Each row comes from the steps of one walk. Every step used is in the known rows, and no mark comes twice. Write the walk behind each row, first mark first.
Known rows
zenuba > setot > vifep > nevif > niluf > gipar: [ 26.3  -8.0  23.4  43.3   8.6 -30.6  -2.2  14.1  22.9 -16.1   1.8 -29.5
  12.4  15.6  -9.9  26.4 -14.5  29.9  -2.6 -12.8  18.3 -26.9]
setot > vifep: [ -0.5  -0.1  13.2  26.7  21.7  -8.2 -14.6   4.0  25.3  -3.3 -13.4 -12.4
  35.3  -2.9 -11.7   8.0 -16.7  20.0   3.8 -33.9   9.7 -26.5]
setot > vifep > nevif: [  2.2  -1.2  21.1  25.2  33.1 -15.7 -16.4   0.8  26.4 -20.0   5.9 -19.9
  23.6  -1.1 -15.4   3.7 -11.1  25.2   1.8 -35.2  17.7 -37.8]
zenuba > niluf > gipar: [ 18.9 -17.7  -6.5  37.1  -3.0 -32.7  22.2  17.4  24.9   9.7 -38.1 -13.9
   8.5   4.2 -11.1  -2.0   1.7  43.4 -39.3 -13.1  30.9 -11.1]
figuv > niluf > gipar: [  6.6   9.0  -8.5  35.3  15.6 -16.6   3.6  24.4   8.9  20.0 -13.8 -18.5
  20.9   0.8 -32.7  -2.0   4.5  18.5 -26.3 -16.3  20.9   1.5]
figuv > niluf > vifep: [ 15.7  16.4 -12.4  31.7  15.9  -3.1  -1.3  23.6   9.1  22.3 -21.5  -7.3
  17.2 -15.8 -45.7   4.3 -17.4  18.7 -16.7   4.4  16.3  11.0]
figuv > niluf: [ 11.1  10.3 -13.2  26.8  12.1  -6.1  -3.5  16.7   7.2  21.4 -15.5 -26.5
  17.8  -3.5 -35.9  -6.0   1.6  18.1 -18.4  -6.7  17.3  19.4]
setot > zenuba > guzof > vifep: [  0.9   2.9  20.3  32.5  12.0 -14.9 -11.9  41.6  28.5  29.3 -17.8 -16.9
  35.3   1.1 -13.0  35.0  -0.9  16.8 -11.5 -43.3  24.0  19.8]
nevif > vifep > setot > zenuba > niluf > gipar: [ 12.0 -10.9  30.0  41.5  19.3 -32.9  -1.4   7.8  12.3   6.0 -12.6 -14.1
   5.7  -9.2  -8.9  15.3 -17.2  -4.8 -65.1 -12.4   1.0  -6.9]
vifep > setot > zenuba: [ -2.0 -20.9   6.4  25.5  20.1 -16.3  -3.7   6.8  18.4  24.1  -5.9 -28.1
  25.9  14.0  -6.0  -0.3   9.3  -0.5 -53.0 -21.6   9.4   1.3]
nevif > vifep > setot: [  5.7 -10.8  29.3  34.1  14.9 -18.7  -9.0  -0.6   9.0  -7.2  -5.7  -8.8
  10.3 -13.1  -5.7   7.4 -21.2  -9.8 -47.3  -4.8  -9.4  -2.8]
vunu > setot: [-17.2 -17.8  20.7  21.2   5.9 -10.8 -21.0   4.2  14.5  15.0  -7.6  -2.9
  34.6  -5.4   0.1   5.8  14.7  32.9 -21.0 -11.7   0.4   3.7]
figuv > niluf > vifep > setot > vunu: [ 14.7  15.3  -7.8  31.4  14.4  -9.1   6.9  20.4   9.2  19.8 -24.4 -17.2
  21.2 -10.3 -38.9  -0.7 -17.6  11.1 -32.0   0.5   9.7  -1.8]
setot > vifep > nevif > niluf > gipar: [  4.3  -5.8  25.6  28.1  33.8 -26.6  -6.7   1.4  22.4 -20.7  -4.7 -18.7
  12.8   1.0  -9.6  14.9 -10.3  37.0  -9.9 -35.8  17.8 -50.8]
guzof > vifep > setot > zenuba > niluf > gipar: [ 15.1  -8.5  27.3  42.5  16.6 -24.4  20.3  33.5  22.6  12.3 -18.8 -23.2
  14.8   9.5 -24.3  23.1  -0.3  12.4 -46.6 -34.4  23.9  -3.4]
gipar > niluf > vifep > setot > zenuba: [  2.3  13.3  -5.4  20.1  23.9 -11.9   8.2  19.3  17.8  15.5 -14.1  -9.2
  10.1  -5.1 -31.3   6.3 -13.2  39.9 -13.8 -15.1  11.2  -3.3]
guzof > vifep > setot: [  8.4  -8.6  27.2  35.2  11.9  -9.9  12.7  24.8  19.4  -0.6 -12.3 -18.7
  19.2   5.6 -21.0  14.9  -4.5   7.7 -28.5 -27.1  13.6   1.2]
guzof > vifep > nevif: [ 11.9  -4.3  27.7  32.9  25.9 -16.5   2.3  26.0  22.5 -18.8  -0.5 -18.6
   9.2  -4.1 -24.6  16.8  -3.1  27.2  -5.5 -30.2  28.5  -5.1]
nevif > niluf: [  8.4 -22.2   0.1  21.2   8.4 -19.7   3.2   1.3   9.9   4.6 -40.0 -16.8
   0.5  -3.9   4.7  17.5  -1.7  46.3 -23.0  -6.5  10.5  -4.3]
gipar > niluf > vifep > setot: [  2.2  12.3  -5.9  19.1  17.6  -8.6  11.2  16.7  17.2   7.4 -14.5  -5.9
   9.5  -5.5 -30.6   1.4 -15.0  41.4  -9.3 -10.5   8.3  -5.5]
vifep > setot: [ -2.4 -23.1   5.3  23.5   7.0  -9.9   2.4   1.2  16.4   7.1  -6.4 -21.3
  24.0  12.8  -4.5 -11.1   5.2   2.6 -44.0 -12.3   3.8  -3.2]
zenuba > guzof: [ -5.9  -2.5  11.8  24.6 -15.9  -3.7  -9.7  28.8  27.7  11.0 -17.5  -5.8
  40.1   2.8  -1.8  13.2  -3.5  21.3   1.6 -26.1  12.3  16.0]
vunu > setot > nevif > niluf: [-18.8 -23.1  18.9  12.0   7.6 -24.2  -9.0   4.0   9.5  21.5 -19.3  -2.2
  20.6  -2.6   1.7  19.2  20.1  53.0 -32.1 -10.8   9.0 -11.1]

Write each row's walk
[ -4.0 -10.4   8.2  17.7  19.7 -26.5  -6.7   8.1  13.7   5.9 -15.0   1.8
  14.0 -14.5  -8.9  14.2 -10.2  20.6 -23.7 -14.3  17.5 -12.8]
setot > nevif > vifep
[  4.3  -5.3  35.7  35.9  14.7 -21.8 -13.3  10.7  12.7   6.7  -5.9 -12.3
  15.9 -10.3  -6.4  20.4 -19.4 -12.2 -49.7 -15.5  -6.0   4.9]
nevif > vifep > setot > zenuba > guzof
[ -2.9 -17.7   4.6  22.0   8.2 -21.5   7.6   0.9  20.4   0.6 -22.4 -29.7
  34.4   7.5   9.9 -12.6  -1.5   6.7 -39.7 -23.4   0.0 -22.3]
vifep > setot > vunu
[ 11.9 -19.8   5.7  26.2  10.2 -17.3  11.5   5.1  10.0   6.5 -41.3  -3.7
  -0.6  -7.7  -4.7  23.9 -17.7  37.1 -39.1   5.9   4.6 -16.1]
nevif > niluf > vifep > setot
[ -8.1 -24.5   1.2  15.3  10.3 -18.0   8.3   3.5  16.3  14.3  -6.9 -17.4
  22.7  15.9  -7.0  -7.4  10.6  10.2 -47.8 -15.9  14.3 -14.1]
vifep > setot > nevif
[  9.0  -7.2  27.5  36.4  20.9 -14.3   8.2  28.7  20.2  11.3 -11.8 -23.2
  20.1   6.2 -22.1  22.6  -1.5   5.4 -34.7 -33.7  17.7   4.0]
guzof > vifep > setot > zenuba
[  3.5  -1.2  27.5  35.2  18.4 -27.3  -4.5  41.6  26.6  20.6 -15.8 -18.9
  22.7   4.1 -10.2  41.8   3.1  27.8 -21.6 -46.0  28.7   2.7]
setot > zenuba > guzof > vifep > nevif > niluf > gipar
[  0.7   2.1  34.2  33.5 -15.3  -4.6   5.9  41.5  27.2   6.5 -14.5 -11.9
  35.3   9.3 -13.7  24.7  -5.7  10.9 -12.4 -34.2  12.2  14.6]
zenuba > guzof > vifep > setot
[-16.7 -20.0  19.2  13.9   9.5 -22.7  -7.9   7.1  10.3  21.6 -22.4   6.8
  20.4  -8.6  -2.8  24.5  10.6  52.9 -31.2  -5.7   8.5 -15.2]
vunu > setot > nevif > niluf > vifep
[ 16.3  -7.9  30.2  32.3  24.8 -21.6   8.4  22.8  17.4 -19.1 -11.9 -21.8
  -3.5  -4.2 -20.0  26.3  -3.5  38.7 -12.8 -26.0  27.1  -9.4]
guzof > vifep > nevif > niluf
[  9.0 -21.6  10.1  19.1  25.3 -26.9  -3.5  -1.5  14.3 -18.9  -5.9 -25.5
  -8.3  -1.2  -3.4   5.3   6.2  47.0 -21.8 -11.3  22.6 -17.9]
vifep > nevif > niluf
[  6.5  -4.8  23.3  24.0  31.9 -21.4 -10.2  -2.2  21.7 -20.8  -5.7 -23.2
  11.1  -1.1 -10.9  13.0 -11.7  37.0  -6.1 -31.2  16.2 -41.8]
setot > vifep > nevif > niluf
[ -5.5 -29.0   6.1  18.5  10.6 -28.9  18.3   4.2  12.4  13.0 -17.3 -16.8
  11.7  17.9  -1.2   4.5  11.6  22.2 -59.5 -16.8  14.3 -27.1]
vifep > setot > nevif > niluf > gipar
[ 17.1  16.0  -6.8  30.4  23.8  -8.2  -2.7  21.4   9.8  10.6  -7.9 -12.7
   9.2 -14.3 -48.2   1.3 -13.5  23.1 -18.2   3.6  21.9   3.0]
figuv > niluf > vifep > nevif
[ 22.7  -8.7   0.8  36.9  -6.8 -27.6  -0.6  16.5  24.7  -3.4 -23.0 -33.2
  31.2   6.7   7.7  12.2 -15.1  23.2   4.6  -7.4  11.2  -4.9]
zenuba > setot > vunu
[  5.1  -7.4  28.7  32.9  15.7 -26.6  -5.6  -1.0  11.6 -11.5 -17.3 -15.1
  17.4 -16.8   4.5   6.4 -25.9  -6.8 -43.9 -12.7 -11.9 -15.6]
nevif > vifep > setot > vunu
[  0.7   4.6  33.4  32.9 -14.6 -10.2   8.4  41.2  29.0   3.2 -22.0 -16.1
  40.5   6.5  -6.6  24.2  -8.9  13.0 -10.4 -39.9  10.3   5.3]
zenuba > guzof > vifep > setot > vunu
[  4.4  15.6  -5.2  17.4  27.4 -13.2   4.1  17.2  19.6  -5.2  -6.3  -5.8
   2.2 -12.2 -33.1   2.3 -14.1  54.9   6.8 -12.8  19.1  -9.7]
gipar > niluf > vifep > nevif
[  7.7  -6.7   4.1  27.5  27.1 -11.5  -8.3  13.4  23.3  -9.5  -7.1   9.6
  14.4 -18.9 -21.6   9.1 -22.7  28.7  -8.0  -0.1  20.1 -20.0]
niluf > vifep > nevif
[ 10.6 -14.4  11.4  27.8   7.4 -18.9   8.5  15.3  13.6  16.6 -41.4  -5.3
   4.5  -5.2  -4.8  34.6 -16.6  35.5 -40.2  -2.6   6.8  -9.9]
nevif > niluf > vifep > setot > zenuba > guzof
[-15.6  -8.5  38.8  22.4  21.4 -16.2 -25.9   0.1  19.0  -3.2   8.6  -9.4
  33.0  -3.6  -8.0  10.1   7.6  35.2 -14.3 -25.9   2.9 -25.4]
vunu > setot > vifep > nevif
[  3.3   5.1  34.9  31.9  -5.3  -9.1  -1.4  42.0  29.5  -6.1  -6.0 -11.6
  28.5   2.8 -16.2  26.3  -4.8  24.6   3.5 -36.7  22.6   9.9]
zenuba > guzof > vifep > nevif
[ -7.5 -17.0  20.4  30.0  11.5 -29.1 -11.5  15.3  18.7  33.9 -17.1 -11.0
  27.4  -0.5  -5.2  16.8  20.2  40.5 -44.7 -20.4  14.5   1.0]
vunu > setot > zenuba > niluf > gipar
